What can hang from each mark
gopi: giga vofulo
teno: gopi
vuril: teno vofulo
zabilu: divofi sosatuf teno vofulo
giga: sebamol
divofi: zabilu
vofulo: gopi vuril zabilu
sebamol: divofi giga sosatuf

Known rows, with every way that one mark hangs from another
vofulo(gopi vuril zabilu(teno)): [-17   9   8 -29  14  32   4   2   7  17  46  -1 -16   1 -36 -14 -48  26
  28 -10  36  54  35 -12 -50  -4 -31  36 -22 -37]
zabilu(divofi teno): [  5   4  15  -8   8  14  -9  -5  14  46  43   0 -15 -12  -5 -31 -13  10
   9 -28  11  36  15 -14 -75 -14 -38  60   5  10]
sebamol(sosatuf): [-30   5 -27 -25  16  -6  23  -1 -48  23  10  33 -52  -4   7  28 -19  25
  -1  -9 -13  31  48  -8 -50  -8 -26  32  16 -16]
zabilu(sosatuf teno): [ -9  21  23  -3  42  22   2  17  16  34  17  -3 -43 -19  -1 -21 -22   7
  28  -7   0  42  38  -8 -57 -13   7  51 -30   4]
gopi(giga(sebamol) vofulo): [-18  27 -37   0 -14  50   4  17 -20  35  15  14 -59   2 -10 -11 -14  19
 -33   9   7  28  25  37 -37  21 -34  24  19   3]
giga(sebamol(sosatuf)): [-19   9 -27  -1 -15  32  12   5 -37   7  11  17 -58  -2 -17   9 -16  31
  -8 -12  -8  23  43  35 -53  -1 -17  26  15 -13]
sebamol(divofi giga sosatuf): [-14  -4 -13 -19  37 -11  20  -2 -45  13 -12  26 -69  39  25  27   3  42
  18   7  11  63  34 -12 -52 -21 -56  28  50 -39]
teno(gopi(vofulo(vuril zabilu(sosatuf)))): [-33  24 -19 -30  35  37   6  11 -32  -4  16  26 -60   8  17  24 -33  45
  12   3  28  64  36  -5 -18 -11 -34  32  -7 -31]
divofi(zabilu): [ -1  34  -9 -29   7  52  13  12 -14  -3  16  14 -33  -9 -36  -3 -12  70
 -18 -10   2  42  31  19 -57 -10 -24  24   4 -22]
gopi(giga): [-12 -23 -23 -12 -19  28  13  12  -4  43  33  12 -42   3   3 -14 -28  18
 -10   5  -7  14  35   0 -32  18 -30  32  22   4]
gopi(vofulo): [-31  49 -27 -20  33  34   8  26 -48  21   4  30 -53 -20   3  -4  -7  27
 -22 -10  13  38  17  14 -43  -1 -40  25  -3   4]
zabilu(divofi sosatuf vofulo(gopi)): [  6  10  51 -13  -2  -5  -2  -5  49  61  35  -1 -64 -37  15  12   8  19
  12  13  21  19  54 -28 -59 -17 -51  49  -2  18]
vofulo(vuril zabilu): [-22   2 -13 -30   8  16   8  21 -29   1  47  23 -28  19 -25  -7 -24  26
  23 -34  -1  48  28  -2 -10  -4 -44  25  15 -29]
zabilu(divofi teno vofulo): [ 12  -5  39 -31  -5 -12   2 -19  28  50  50  -7 -18 -22   5 -32 -16  11
  32 -41  13  38  11 -32 -72 -29 -51  58  -1  12]
zabilu(divofi sosatuf vofulo(vuril)): [  9   4  37 -11 -11 -28   4  10  30  43  41  26 -51  -7  16  -5  17  -5
  24  -7 -11  30  32 -28 -19 -21 -56  57  19  10]
zabilu(divofi sosatuf teno(gopi(vofulo))): [ -2  29  30   1  39  21 -17  -7  32  42  22  -2 -50 -12  20   0 -12  10
  23   6  22  59  35 -19 -62 -24 -23  68 -17   2]
giga(sebamol(divofi(zabilu) sosatuf)): [ -1  23 -16  -3   1  41   9  -2 -26 -13   9  18 -53   3 -21  20 -12  58
  -1  -2  10  55  31  48 -50   1 -32  22  19 -34]
divofi(zabilu(sosatuf)): [  0  45   6 -18  21  46   7  19   3   3  10  11 -49 -12 -32   5  -2  61
 -10   5  -3  44  45  18 -51 -12 -11  28  -4 -16]
vuril(teno vofulo(gopi zabilu(sosatuf))): [ -1 -22   1 -10  25  18   5 -26   1  34  53 -40 -54 -27  -3  51 -32  34
  65  12   8  23  64  19 -39 -19 -20   9   9 -31]
giga(sebamol(divofi(zabilu(teno)) sosatuf)): [  3  25  -9  -6   4  40   8  -7 -19 -12  11  13 -44   5 -26  12 -19  53
   6  -7  12  61  27  46 -58  -3 -26  28  12 -36]
vofulo(gopi(giga)): [-15 -11 -13 -12 -13  45  13   7  11  49  25   1 -47 -17  -2  -2 -34  32
 -18  31  28  10  49  -3 -62  20 -28  31  -7  -1]
divofi(zabilu(teno(gopi))): [  1  29  -1 -34  19  55  13  -6  -1  -6  18  -1 -23  -5 -29  -6 -35  71
   4 -10  17  63  26   4 -70 -20 -10  38 -18 -33]
vofulo(gopi vuril): [-13   7 -18 -11  -9  31  18  23 -15  21  19  33 -34  -4 -12 -12 -24  18
  -9  19  20  25  28  -3 -36  10 -34  39 -10 -22]
vuril(teno(gopi(giga))): [ -1 -38  -9 -20  11  20  17 -13 -36  27  31   8 -53  -5  21  23 -32  43
  25  10  -6  12  42   3 -29 -12 -12  12  31 -17]
zabilu(sosatuf teno vofulo): [ -3  12  46 -25  30  -4  14   2  29  38  27 -10 -46 -30   7 -20 -25   9
  47 -20   4  45  35 -25 -55 -28  -8  49 -37   6]
gopi(giga vofulo(zabilu)): [-28  23 -24 -27  17  32   1   8 -18  38  31   5 -50   3  -8   3 -23  27
 -14  -6  14  44  35   9 -33  13 -46  16  18  -4]

Rows
[  3 -15   8 -20   6  -9  -3  -1 -25  19  65  19 -26  18 -21   7  -4  18
  33 -32 -12  35  28   0 -13 -19 -50  22  52 -25]	vofulo(vuril(teno) zabilu(divofi))
[-15 -21 -24 -16 -10  39   5 -15  22  33  56 -37 -41 -13  -8  25 -51  35
  33   6  27  35  55   6 -43   8 -46  27  -4 -25]	vuril(vofulo(gopi(giga) zabilu))
[ -1  21  -1 -33  45  11  16 -22 -21  -9   2  26 -37   9   6  42 -30  63
  24   5  22  87  29   3 -55 -13 -39  34   9 -53]	sebamol(divofi(zabilu(teno(gopi))) sosatuf)
[-15  -8 -18 -22  11  29   3 -11   3  17  57 -32 -28 -10  -7   9 -48  27
  54 -31  11  51  36   6 -40 -11 -37  33  -8 -25]	vuril(vofulo(zabilu(teno)))
[ 16 -15  28 -23 -26 -21  13 -13  10  48  48  20 -33 -17   6  -1   0  14
  20  -1  11  15  23 -23 -43 -19 -65  38  27  -2]	zabilu(divofi vofulo(gopi vuril(teno)))
[ 10  29   5   6   6  65  -2  16   3 -12  15   3 -47  -5 -28 -11 -13  55
   7  -4  19  56  21  51 -50   0 -21  29  -1 -21]	giga(sebamol(divofi(zabilu(sosatuf teno))))
[  8  -5  21 -24 -32 -11  10  -5  20  45  44  22 -33 -16   5  -8  -2  13
   7  -4  19  24  21 -27 -44 -12 -74  49  14   0]	zabilu(divofi vofulo(gopi vuril))
[-14   0  -2 -12  20  38   0 -14  31  29  50 -44 -41 -24 -10  23 -51  27
  53   1  29  48  57   4 -55  -6 -28  38 -28 -27]	vuril(vofulo(gopi zabilu(sosatuf teno)))
[ 11  24  18 -42  -2  36  19 -15  30  19  27 -14 -21 -18 -39 -19 -35  62
   5  -4  20  51  28  -6 -79 -15 -21  33 -23 -23]	divofi(zabilu(teno vofulo(gopi(giga))))
[  4 -28 -20  -6   4  20  16 -20 -15  36  43 -22 -44 -31   8  33 -32  28
  45  16   5   8  44  21 -44 -12 -24  14  12 -24]	vuril(teno vofulo(gopi))
[ -9   5  21 -28  20  21 -13 -10   7  31  60 -17 -23  -6 -22  -9 -25  35
  25 -44  21  50  32 -10 -65 -16 -44  38   8  -7]	vofulo(zabilu(divofi teno))
[ -9  18  45 -15  34  34 -18 -13  46  50  50 -34 -41 -27 -25  10 -25  34
  24   1  45  47  61 -16 -85 -13 -29  40 -20  -8]	vofulo(gopi zabilu(divofi sosatuf teno))
[-33  47 -24 -29  32  25   3  26 -47   9  22  32 -41   5 -15   0 -13  23
  -4 -24  13  58  17  11 -20  -3 -50  21   8 -19]	gopi(vofulo(vuril zabilu))
[-16  -8  -9 -17  21  29   1 -15  17  16  52 -34 -43  -9   4  24 -49  28
  64 -15  16  58  49   2 -34 -16 -27  39 -17 -28]	vuril(vofulo(zabilu(sosatuf teno(gopi))))
[  4  19   0 -39  24 -11  25 -14 -26  -8   6  40 -39   9   3  40 -12  54
  21  -1  10  78  24   2 -33 -11 -56  26  24 -49]	sebamol(divofi(zabilu(vofulo(vuril))) sosatuf)
[-28   1 -31 -32   8  37   9   0 -23  10  26  21 -53  21  14  16 -44  40
   6   8  26  58  34  -7 -16   3 -41  30   9 -30]	teno(gopi(giga vofulo(vuril zabilu)))
[-17  25 -38  -1  -1  31   5   4 -25  29   8  22 -59   9   1  14 -14  18
 -23  16  10  46  27  37 -34  21 -44  20  28 -10]	gopi(giga(sebamol(divofi sosatuf)) vofulo)
[  8  31  17 -46   8  29  18  -7   9   7  26  -3 -21 -16 -36 -19 -25  62
  14 -27  10  56  20   0 -70 -26 -21  33 -17 -21]	divofi(zabilu(teno vofulo))
[  8  32  21 -43   6  38  18 -12  20  12  22 -11 -21 -24 -39 -14 -32  68
   7 -13  24  54  26  -2 -82 -21 -23  31 -29 -23]	divofi(zabilu(teno vofulo(gopi)))
[ -7   9 -17   0   1  31   8   3 -33  -4  11  22 -58   0  -4  18 -14  40
   5  -4  11  44  30  41 -44   3 -35  26  20 -23]	giga(sebamol(divofi sosatuf))
[ 14  23  20 -13  43  35   6  13   5   4  -5  -3 -53  29  -9 -11   5  63
  22   8  25  79  21   4 -62 -26 -37  34  19 -37]	sebamol(divofi(zabilu(sosatuf teno)) giga)
[ -9 -14   7 -35 -18  14  23  -4  13  44  32   2 -49 -27   6  -4 -33  36
   5   4  23  16  40 -18 -52   1 -43  28  -9   1]	zabilu(vofulo(gopi(giga)))
[-24  44  -8 -20  46  12   2  22 -45  15  21  27 -54  -1 -11  14  -1  17
  12 -13   1  51  29  15 -15 -13 -34  14  14 -19]	gopi(vofulo(vuril(teno) zabilu(sosatuf)))
[-30  26 -33 -14   0  34   1  -4 -25  30  24   4 -58  11 -21  17 -21  27
 -16  -5   6  45  46  31 -40  13 -37  13  28 -14]	gopi(giga(sebamol(sosatuf)) vofulo(zabilu))
[-11  -5 -15  -1 -26  58   9   5  13  41  24  -5 -52 -16 -14  -5 -33  35
 -22  30  28   8  48  15 -64  22 -24  28  -5  -3]	vofulo(gopi(giga(sebamol)))
[  9  29   1   8   1  64  -2  18  -5 -14  13   9 -56  -6 -25  -3  -7  58
  -1   3  15  49  24  54 -42   3 -28  25   7 -19]	giga(sebamol(divofi(zabilu(sosatuf))))
[ -3 -21 -22   1 -24  27  10   0  -5  26  25  12 -53  13   0   6 -25  24
  -4  11  -2  31  38  27 -33  21 -33  27  34 -12]	gopi(giga(sebamol(divofi sosatuf)))
